Each row was made from one small tree. The marks that hang from a mark follow it in brackets, in the order of their numbers. Every link used is in the known rows. Write each row's tree.
Known rows:
k_167{k_718}: 2.33, 0.97, 1.36, 1.11, -0.41, 0.22, 3.18, -2.45, 4.36, 3.87, 4.59, -1.17, -3.04, 0.95, -0.45, -3.37, 2.29, 1.36, -2.80, -0.48
k_565{k_688{k_918} k_718{k_167{k_501{k_178}}}}: 1.86, 1.41, -0.90, 5.15, 0.06, 2.66, -2.65, 2.23, 3.36, 0.64, -1.24, 1.29, -1.47, 0.38, 1.68, 2.29, 3.11, 0.18, 0.88, -1.35
k_565{k_718{k_167}}: -0.11, 1.13, 1.98, 3.12, -2.59, 3.26, 5.25, -1.12, 1.88, 0.59, 2.67, 3.83, -1.81, 3.01, -0.19, 0.05, 1.07, 2.72, 3.17, -0.25
k_565{k_688{k_718{k_167 k_501{k_178}}}}: 4.80, 0.15, -5.00, -0.69, 3.23, 2.56, 3.55, -0.89, 0.17, -0.65, -0.19, 2.42, 1.05, 1.27, -0.30, 0.56, -0.25, 0.62, 4.78, -0.09
k_565{k_718}: 0.53, 2.50, 3.29, 2.56, -1.76, 2.79, 4.36, -1.26, 3.94, 4.94, 5.50, 2.92, -3.47, 0.85, -0.36, -0.91, 1.72, -1.25, -0.93, 0.60
k_565{k_718{k_167 k_501{k_178} k_688}}: 1.99, 1.44, -1.92, -2.33, -0.40, 1.09, 4.95, 0.60, -4.73, -2.10, 1.53, 4.23, -0.66, 1.15, -1.02, 0.71, -1.68, 1.21, 6.67, -5.13
k_718{k_167 k_688}: -2.00, -1.13, 2.24, -0.26, -1.21, 2.46, 4.70, -1.39, -2.33, -2.69, 1.85, -1.44, 0.98, 3.38, 2.87, -2.19, 0.08, 4.01, 5.62, -4.81
k_178{k_501{k_167}}: 0.05, -4.00, 0.69, 0.00, -3.35, 6.20, 5.70, -0.81, -0.84, 5.92, 5.58, 0.70, 1.85, 2.21, 1.33, -3.11, -0.38, -1.36, -3.59, -3.20
k_718{k_167 k_565 k_688{k_918}}: -6.24, -2.13, 1.78, -0.03, -2.39, -2.38, -1.93, 0.16, -3.37, -5.54, -4.91, -2.60, 0.73, 2.02, 0.20, 0.43, -0.99, 4.19, 4.32, -1.14
k_688{k_718{k_167} k_918}: 3.04, -1.08, 3.24, 3.42, -2.34, 2.06, -3.67, -0.75, 2.55, -1.91, -1.83, 0.37, -0.90, 5.04, -0.23, 2.21, -1.08, -0.11, 0.55, 3.51
k_501{k_718}: 2.40, 1.11, 4.95, -0.49, -1.45, 2.44, 2.49, -1.35, 3.02, 2.41, 5.69, 1.79, 0.17, -0.09, 1.58, -2.18, 0.53, -2.43, -4.06, 3.29
k_501{k_167 k_178 k_718{k_565 k_688{k_918}}}: -6.08, -2.20, 1.39, -4.51, -0.12, 0.23, -7.48, 3.06, -1.76, -3.11, -0.68, 1.78, 3.08, -1.40, -0.08, 1.60, -5.15, 0.29, -2.89, 4.82
k_688{k_718{k_167 k_501{k_178} k_565} k_918}: 2.68, 0.23, -1.69, -1.35, 1.82, -3.37, -4.07, -1.15, -2.81, -4.14, -5.61, -0.14, -0.05, 0.58, -3.73, 3.49, -2.83, -3.31, 2.02, 4.43
k_501{k_178 k_718{k_167 k_565}}: -1.00, 0.50, 1.14, -2.67, 2.39, -0.14, 0.62, -2.23, -1.15, -4.44, 0.02, 0.70, 1.69, -0.18, -0.19, -0.45, -0.67, -0.74, 0.68, 5.82
k_718{k_167{k_501} k_565 k_688{k_918}}: -4.78, 0.35, 2.01, 1.48, -0.45, -3.51, -2.70, 1.70, -3.91, -5.17, -4.20, -4.25, 0.61, -0.45, 2.37, 1.20, 1.10, 2.81, 1.46, -4.32
k_167{k_501}: 2.60, 3.19, 4.38, 2.69, 2.04, 1.37, 3.73, -2.22, 1.83, 4.94, 5.72, -4.24, -1.23, -1.89, 4.39, -2.81, 4.02, -4.64, -3.47, -3.34
k_167{k_501{k_178 k_718{k_565 k_688{k_918}}}}: -0.48, 2.39, 3.37, -2.19, 1.97, -3.45, -7.34, 2.49, -2.05, -2.88, -0.64, -2.30, -0.18, -3.55, 1.61, 1.31, -0.20, -4.31, -5.61, 1.43
k_718{k_167 k_565}: -4.55, 0.00, 1.12, 0.53, 0.80, -0.78, 4.53, -3.35, -1.20, -2.12, -0.85, -2.04, 0.67, 0.83, 0.45, -1.59, 1.31, 2.41, 3.58, 0.91
k_688{k_718{k_501} k_918}: 6.18, 0.78, 1.98, 0.82, -1.88, -0.76, -2.18, -0.13, 1.20, 2.57, 0.15, 1.07, -1.48, 0.72, -2.04, 1.71, -1.44, -4.91, -2.66, 1.88
k_565{k_688{k_718{k_501{k_178}} k_918}}: 6.13, 0.06, -2.35, 0.08, 1.39, 0.80, -3.47, 0.29, 2.63, 2.90, -0.88, 0.77, -0.85, -0.13, -1.31, 1.33, -0.50, -4.84, -0.79, 2.22
k_178{k_501{k_718}}: 5.35, -1.49, 3.29, -0.80, -4.75, 3.68, 4.50, -0.32, 0.00, 3.51, 5.51, 2.65, 0.00, 1.72, 0.22, -2.75, 1.07, -3.76, -7.01, -0.03

Which tree is each row?
-1.65, -0.50, 1.64, 2.30, -0.88, -1.62, -4.36, -0.74, 1.01, -3.99, -4.97, -0.14, -0.90, 2.95, -2.22, 3.11, -1.21, 1.45, 0.69, 5.63	k_688{k_718{k_167 k_565} k_918}
0.92, -2.09, -0.36, 4.10, -2.15, 3.19, -2.63, 0.91, 4.48, -1.46, -3.11, 1.73, 0.01, 4.44, 0.27, 2.00, 0.38, 4.01, 1.93, 2.74	k_565{k_688{k_718{k_167} k_918}}
-0.80, -1.38, -4.20, 0.40, -1.58, 3.39, -1.18, 3.37, 2.20, 4.96, 0.71, 5.94, 1.07, -1.73, -1.64, 2.12, -2.27, -0.11, 0.48, 0.23	k_565{k_688{k_918} k_718{k_501{k_167 k_178}}}
5.98, 3.70, 0.70, 1.11, 4.74, -0.29, 0.38, -2.13, 3.38, 4.07, 5.50, -4.29, -3.46, -1.83, 1.87, -2.90, 3.93, -3.97, -5.17, -2.13	k_167{k_501{k_178} k_718}
-0.94, 0.97, 2.96, 1.73, -0.11, -2.15, -5.13, -0.92, 2.97, 0.39, -2.35, -0.99, -2.67, 0.80, -2.41, 1.90, -0.60, -2.53, -3.57, 6.48	k_688{k_718{k_565} k_918}
4.60, 0.68, -0.94, 3.97, 2.92, 2.59, -5.42, 1.16, 3.52, -1.06, -2.18, -1.51, -0.40, 1.63, 2.57, 2.60, 1.91, -1.28, -0.50, 1.05	k_565{k_688{k_718{k_167{k_501{k_178}}} k_918}}
-1.17, 3.98, 2.03, -3.47, 4.68, -2.32, -1.25, 1.14, -2.67, -2.14, 2.87, -1.53, 0.03, -4.33, 2.47, -0.53, 0.65, -2.99, -4.33, 0.00	k_167{k_501{k_178 k_718{k_565 k_688}}}
0.58, -1.01, 5.66, -0.93, -4.57, 0.94, -4.05, 2.12, 0.71, -1.05, 1.63, 1.23, 0.25, 1.20, 1.23, -0.07, -1.70, -0.63, -3.35, 1.10	k_501{k_718{k_688{k_918}}}
-3.23, -0.13, 0.57, -2.37, -1.93, -5.28, -0.56, 0.74, -4.85, -1.09, -3.00, -2.02, 0.14, -2.38, -1.46, 0.03, -1.27, -0.64, 1.06, -2.87	k_718{k_501 k_565 k_688{k_918}}
3.05, -1.94, 0.08, -2.38, -1.09, -0.32, -1.02, -0.50, -5.61, -3.73, -2.46, -2.26, 1.60, 1.67, 0.65, 0.06, -2.29, -2.10, 5.72, -4.55	k_718{k_167 k_501{k_178} k_688{k_918}}
-5.46, -0.74, 3.18, -0.48, -1.62, -2.88, -2.87, -0.16, -1.40, -1.11, -2.21, -3.54, -0.91, -0.14, 0.01, -0.65, -0.38, 0.13, 0.21, -0.42	k_718{k_565 k_688{k_918}}
1.96, -2.03, -4.22, -0.78, 1.30, 3.33, -4.02, 2.30, 2.33, 3.28, -0.31, 3.15, 2.22, -0.52, -0.87, 2.37, -3.43, -1.52, -0.88, 2.59	k_565{k_688{k_718{k_501{k_167 k_178}} k_918}}
-2.77, 1.61, -2.40, 3.65, 0.57, -4.85, -3.23, 2.46, 4.55, 1.89, -2.65, -2.70, -2.55, -3.46, -0.39, -0.07, 4.78, 4.20, -5.59, -0.84	k_167{k_501 k_718{k_565{k_688{k_918}}}}
1.46, -0.60, -1.15, -3.24, 2.74, 3.20, 3.90, -2.22, -1.78, 4.61, 5.16, -0.12, 2.82, -2.18, 1.22, -2.08, -2.37, -4.82, 0.91, -1.30	k_718{k_501{k_167 k_178}}
0.37, -0.32, 0.19, 0.73, -6.18, -0.68, 0.98, 3.34, -3.70, -2.80, -2.21, 4.89, -0.63, 2.15, -2.09, 2.79, -2.13, 3.63, 4.73, -4.97	k_565{k_718{k_167 k_501 k_688{k_918}}}
2.65, -0.04, -4.16, 0.85, 0.12, 1.91, 5.59, 0.50, 0.58, -0.39, -0.36, 4.08, 1.27, 1.51, -0.42, 0.79, 0.21, 4.52, 4.13, -1.42	k_565{k_688{k_718{k_167 k_501}}}
-0.15, 0.81, -2.34, -2.99, 3.60, -2.56, 4.87, -3.80, -5.00, -2.30, -1.55, -2.02, 1.55, -1.66, -0.97, -1.10, -0.22, -2.33, 5.11, -0.28	k_718{k_167 k_501{k_178} k_565}
-6.73, -1.08, -2.57, 1.41, 0.95, 0.03, 5.53, -1.58, 0.78, -1.53, -2.05, -0.79, 1.60, 0.26, 1.07, -1.69, 2.75, 6.48, 5.00, -0.01	k_718{k_167 k_565{k_688}}
-5.08, -2.52, -5.21, -2.22, 1.65, -0.67, -1.92, 0.99, -0.87, 2.26, -2.79, -0.04, 3.64, -4.04, -0.93, 0.62, -2.09, -0.39, 0.90, 1.41	k_718{k_501{k_167 k_178} k_565{k_688{k_918}}}
-1.70, -1.84, -4.58, -0.84, 1.12, -2.74, -0.30, -0.69, -2.38, -2.61, -6.30, -1.56, 2.26, -1.36, -1.19, 0.52, 0.11, 0.40, 5.12, 0.33	k_718{k_167 k_501{k_178} k_565{k_688{k_918}}}
0.42, -0.77, 2.19, -2.80, 1.65, 5.62, -0.28, -0.57, 2.09, 2.49, 6.67, 2.71, 2.99, -0.73, 2.09, -1.28, -2.90, -3.05, -3.59, 4.91	k_501{k_167 k_178 k_718}
-2.60, 1.71, -3.31, -3.89, 0.08, -6.57, 4.41, 0.85, -3.42, -0.77, 0.06, 0.32, -1.67, -2.72, -3.32, -1.65, -0.07, 5.12, 0.10, -4.67	k_167{k_718{k_501 k_565 k_688}}
-1.05, 4.08, -0.15, 1.47, 2.99, -4.70, 1.92, -0.63, 2.19, 2.31, 2.08, -3.08, -3.19, -3.66, -0.11, -1.85, 4.33, 1.41, -5.66, -1.45	k_167{k_501 k_718{k_565}}
-5.26, -5.52, -6.09, 0.92, -4.79, -0.02, -1.40, 3.85, 2.02, 2.94, -2.78, 2.32, 0.46, 0.50, -3.44, -0.41, 0.17, 7.40, -5.78, -0.64	k_178{k_501{k_167{k_718{k_565{k_688{k_918}}}}}}
4.47, 1.28, -2.50, -4.35, 1.86, -2.04, 2.87, -0.75, -2.17, 1.08, 3.44, -0.89, -2.06, -0.94, -1.25, -2.71, -0.36, -0.27, 0.58, -5.43	k_167{k_718{k_501{k_178} k_688}}
-2.59, 0.04, -1.86, 2.58, 3.42, -1.44, -3.25, -0.15, 0.22, -2.06, -4.75, -4.77, 0.99, -1.84, 2.55, 0.54, 3.24, -0.12, 1.39, -0.10	k_718{k_167{k_501{k_178}} k_565{k_688{k_918}}}
